Known rows, with every step that occurs
dokob/nakozor/zakap: [ 10.2  -2.7   1.6  -1.1  -8.5  15.5  -5.7 -12.7  -0.7   9.6  -0.8  31.6
  24.7   4.2   1.8   1.3  -0.8   4.4  -3.4   2.6]
somit/rubaku: [  1.1  -1.9  -4.4   7.0  -7.6 -17.6   2.0  -7.3   8.8  -4.1  -7.1  14.1
   0.0   1.8  -0.1  -3.6   9.0  14.7   7.8   2.7]
rumud/nakozor/zakap: [ 11.3  12.0   1.9   3.9  -0.3 -13.7   3.2  -0.4  -1.4   9.0  18.0  22.9
   7.0   4.8  -7.3  22.3   4.1 -15.5   0.7  -2.2]
zitir/dokob: [ -7.4  14.6   1.7 -23.7  -7.4 -11.1  -3.3  -7.1   2.3   9.1  -4.9  19.3
  -2.2   2.9  -6.3   7.2 -15.1 -25.5  -0.1  -5.3]
nakozor/dokob/zitir: [-10.9 -12.0   0.8 -34.1   5.5   2.9 -12.6  -1.5   8.6  10.6  -2.8  17.4
   2.0  -4.0   5.3  -9.7 -16.5   1.0   5.2  14.9]
rumud/nakozor/lupa: [  6.6 -10.4   3.3   8.0 -27.6 -11.9  -2.0  -5.4   0.6  -6.9  19.9   8.9
  -9.6   4.0 -10.3  -3.6 -23.4 -21.8   6.7  -8.5]
rumud/rubaku: [ -3.1  -0.4  -2.7   6.5   5.6  -6.8   0.0  -5.2   9.1 -25.6   5.1  -2.5
  -2.4   0.4  -5.8  16.5   2.3  14.3  -3.7   3.3]
rubaku/rumud: [ -2.9  -7.9  -0.1   7.5 -18.7  -2.0  -4.5  17.8   7.5  -2.8  -3.5  -7.3
  -2.6  -2.5  12.8  -0.7  20.4   7.0  -4.2   9.0]
nakozor/zakap: [  7.9   6.6   0.0  -3.8   2.5 -12.6  -3.5  -0.3   2.1  16.3   2.7  22.5
   7.8   7.4   0.9  14.0   5.8  -7.9  -3.3  -2.9]
lupa/zitir/somit: [  4.2   1.9  -4.0 -11.1  17.9 -11.8  -0.4   5.4   0.2  19.7  -0.8   7.0
   8.3  -8.1   4.4  -0.3 -22.6 -10.9   4.4  -7.2]
somit/rubaku/rumud: [ -2.2  -9.5  -4.1  13.5 -25.3 -17.6  -2.9  12.2  14.9  -7.4  -9.7   6.9
  -2.5  -0.5  13.3  -4.2  28.9  19.6   2.9  11.3]
zitir/dokob/nakozor/zakap: [  3.9   8.3   2.6 -20.2 -14.9   7.7  -8.1 -17.6   0.9  17.2  -4.8  48.4
  23.4   6.7  -3.4   7.2 -12.8 -15.8  -3.6  -1.6]
rumud/nakozor/lupa/zitir: [  5.0  -3.6  -0.5  -9.7  -9.3 -10.1  -5.6   2.5   9.8 -13.6  31.6  21.2
  -8.9   5.4  -3.5 -14.1 -33.8 -27.2  17.2  -6.6]
nakozor/dokob: [ -5.0 -18.2  -0.8  -8.4  -7.6  -6.3  -4.3 -10.0   1.9   8.3 -11.0   3.4
  -3.5  -2.1   1.7   5.6 -18.7   2.2  -2.2  10.1]
rubaku/rumud/nakozor/lupa/zitir: [  2.8  -9.3  -0.7  -2.7 -23.7 -12.0  -8.5  16.5  15.1 -16.9  29.0  16.6
 -11.0   3.2   6.4 -14.8 -18.9 -22.4  13.9   0.2]
dokob/nakozor/lupa/zitir: [  3.7 -16.1  -0.6 -13.8 -17.4  15.1 -13.1  -8.2  10.2 -12.9  14.6  29.9
   7.7   4.5   5.0 -32.3 -39.6  -9.4  13.5  -1.3]
lupa/zitir: [ -1.1   5.7  -3.6 -15.5  14.5   0.5  -3.5   8.3   9.2  -7.3  13.4  12.7
  -0.7   2.1   6.5 -10.0 -11.7  -7.4  11.1   1.6]
somit/zitir/dokob: [-15.0   0.2  -1.5 -20.5  -8.4  -5.8  -1.5   3.6  -4.2  33.1  -8.8   6.6
   5.6  -2.4  -7.2   0.8 -17.6 -33.9   2.7  -7.4]
somit/zitir: [ -8.1 -15.6  -3.6   4.5  -0.4   5.9   1.8  10.8  -7.0  26.3  -4.5 -13.7
   9.0  -5.9  -0.9  -5.5  -2.8  -8.3   3.4  -2.3]
lupa/zitir/somit/rubaku: [  4.7  -0.7  -7.8  -2.7   8.7 -27.7   1.4  -3.0   8.4  14.2  -7.0  20.1
   7.7  -5.2   3.8  -3.6 -11.9   6.4  12.0  -3.8]
nakozor/lupa/zitir: [  1.5  -7.9  -2.4 -16.3  -7.1 -10.9 -11.0   3.9  13.2  -6.4  18.2  21.5
  -8.9   7.6   4.4 -21.7 -33.4 -19.9  12.9  -6.6]
lupa/zitir/zakap: [  4.5   7.0  -4.8  -6.1  16.6  -3.8   0.3  -4.0  -3.7   3.7  10.8  29.6
  -5.2   4.8  -2.5  -9.2 -33.6   1.1  11.0   2.3]

Rows
[  8.5 -21.0  -0.5  21.8 -43.8 -36.8  -2.3   3.4   6.8   5.9   3.2  10.3
  -5.1  -3.6  -1.0  -0.1  -9.3  -8.8   4.8  -5.3]	zitir/somit/rubaku/rumud/nakozor/lupa
[ -2.0 -10.4   2.0 -19.9   8.0 -10.1  -3.5  -4.6  -4.2  28.6  -3.0  11.5
  10.4 -14.8  -3.6   8.2 -27.5  -9.6   2.7   5.5]	rumud/nakozor/dokob/zitir/somit
[ -6.6 -24.5   1.9 -14.0 -41.4  12.0 -11.6 -14.2  -2.7  21.1  -6.0  23.7
  13.3   1.2  -6.9 -23.3 -42.7 -29.3   4.8  -9.6]	somit/zitir/dokob/nakozor/lupa
[ -0.5  -0.7   1.0 -20.1  16.0  -4.7  -4.8   5.0  -2.3  29.3  -6.0   8.2
  14.0 -10.8   1.6  -3.2 -10.4  -5.4   0.5  -2.5]	dokob/zitir/somit
[  3.4 -19.5  -6.2   4.5 -28.8 -36.8  -9.3  12.5  18.1   9.8  -6.2  18.6
  -2.2  -1.9  15.3 -13.3  -6.3   1.3   8.3  -0.8]	nakozor/lupa/zitir/somit/rubaku/rumud
[ -0.2 -11.5  -2.9 -10.1  -0.6 -26.0  -0.9 -11.3   4.8  21.0  -8.6  24.4
   9.3 -11.9  -3.7   4.7 -16.9   5.7  10.5   7.5]	rumud/nakozor/dokob/zitir/somit/rubaku
[ -6.4 -22.7  -3.9  -7.5 -18.2 -26.6  -9.7   8.2  14.5  22.1 -22.7  15.6
   6.0 -10.7  15.7  -3.0   6.7  16.6   2.2  16.2]	nakozor/dokob/zitir/somit/rubaku/rumud
[ -4.1  -8.8  -0.5 -22.3   8.1  -2.0  -7.9 -12.1  -5.1  19.8  -3.9  33.8
  -3.7  -0.1  -3.9  -8.6 -38.0   8.0   5.2  14.7]	nakozor/dokob/zitir/zakap
[ -4.1   2.4   2.8 -17.5 -20.0  22.0  -5.4 -20.1  -1.3   0.2  -8.4  28.3
  18.1  -1.7  -5.3  -7.7 -21.1 -10.2   0.2   1.2]	zitir/dokob/nakozor
[  1.4  -2.4  -0.8   5.8 -14.0 -19.6  -0.2  13.9   8.6   5.1   3.9  12.5
   8.0 -12.3   3.7   2.0  16.3   5.3   8.3   8.5]	dokob/zitir/somit/rubaku/rumud/nakozor
[  7.7  -7.4  -2.2   5.7 -18.4 -16.7  -4.8   5.2   1.9  -4.8  24.6  31.4
 -15.1   6.8  -1.5 -12.6 -38.4 -11.8  12.6   1.9]	rubaku/rumud/nakozor/lupa/zitir/zakap
[ -6.2   6.6  -0.4 -38.6 -13.4 -19.9 -13.1  -2.9  14.6   4.9  11.8  39.0
  -9.2   9.5  -2.4 -13.4 -43.1 -44.0  11.6 -11.6]	nakozor/lupa/zitir/dokob
[ -0.3   4.5   0.0 -14.9  14.4   4.0  -4.1  -5.5  -6.4  12.6   5.3  30.4
  -0.2   1.9  -5.1 -12.5 -22.4   7.2   7.1   6.3]	dokob/zitir/zakap
[ -3.7 -16.6   1.6 -14.0  -6.2 -12.7  -6.7   8.2   1.8  26.3  -5.7   6.3
   7.8 -16.7   6.1   7.2 -12.7  -6.2  -0.8  12.2]	rubaku/rumud/nakozor/dokob/zitir/somit
[  0.9 -23.7  -2.5  13.5 -28.2 -30.8   1.9  -3.0   4.3  13.3 -13.1   5.2
   0.0 -12.0   3.1  18.1  -6.0   7.1   0.5  14.2]	zitir/somit/rubaku/rumud/nakozor/dokob
[ -8.6  19.2  -1.6 -38.3   5.2  -9.8  -6.5   0.7  10.9   3.5   7.2  30.6
  -2.3   3.9  -1.0  -2.9 -25.5 -33.0   9.9  -3.7]	lupa/zitir/dokob
[-10.7 -10.5   0.7 -14.4 -20.0  27.5  -3.9 -10.9  -7.1  22.3 -12.3  17.4
  25.0  -6.3  -5.6 -11.9 -24.0 -16.9   2.6   0.2]	somit/zitir/dokob/nakozor
[  8.8 -13.2  -2.3  -5.1 -11.3   9.9  -8.2 -18.1  -3.7  -1.5  12.2  44.2
   1.4   7.4  -3.3 -28.8 -57.8  -0.7  12.6  -0.3]	dokob/nakozor/lupa/zitir/zakap
[ -2.7 -10.6  -3.3  -2.6 -12.5 -21.1  -6.9  15.6  13.3  15.6 -15.1  13.3
   8.1  -9.5  14.5  -6.5  19.4  15.8   3.7   8.3]	dokob/zitir/somit/rubaku/rumud
[ -0.9 -13.5   4.5 -16.5 -41.2   8.3 -13.3 -23.2   2.6   1.6  -2.6  33.7
   7.4   5.3  -5.9 -18.6 -41.7 -22.7   2.1  -7.9]	zitir/dokob/nakozor/lupa
[  3.2  13.0   0.1 -32.1  -3.5   7.8 -11.0 -12.2   7.7  12.2   5.5  57.6
  22.8   7.5   1.2  -0.6 -21.4 -22.1   4.7  -0.8]	lupa/zitir/dokob/nakozor/zakap
[ -3.5 -19.3   1.1   6.2 -26.4  -8.9  -1.6   3.9   4.0  -2.9   0.9  -1.4
  -6.6  -6.6   3.8  14.0  -4.6  -0.6  -1.0  18.1]	rubaku/rumud/nakozor/dokob
[  7.1 -13.2  -1.1   1.4 -18.4 -23.7  -5.2  13.6   5.8  11.5  12.8   8.9
  -1.2  -6.1   5.3  -3.7 -27.0 -22.7   6.8  -7.7]	rubaku/rumud/nakozor/lupa/zitir/somit
[ -8.7 -15.5  -0.4 -14.8 -16.8 -10.8  -9.1   5.8  17.1  -3.2   2.8  24.5
  -0.2  -6.9   6.9  -4.6   3.2   8.7  12.0  23.7]	somit/rubaku/rumud/nakozor/dokob/zitir
[  3.9 -11.2  -3.8   1.8 -29.2 -25.9  -7.6  11.4  21.4 -18.9  23.8  26.5
 -10.7   4.6   5.9 -16.3 -12.6 -10.8  19.8   2.4]	somit/rubaku/rumud/nakozor/lupa/zitir
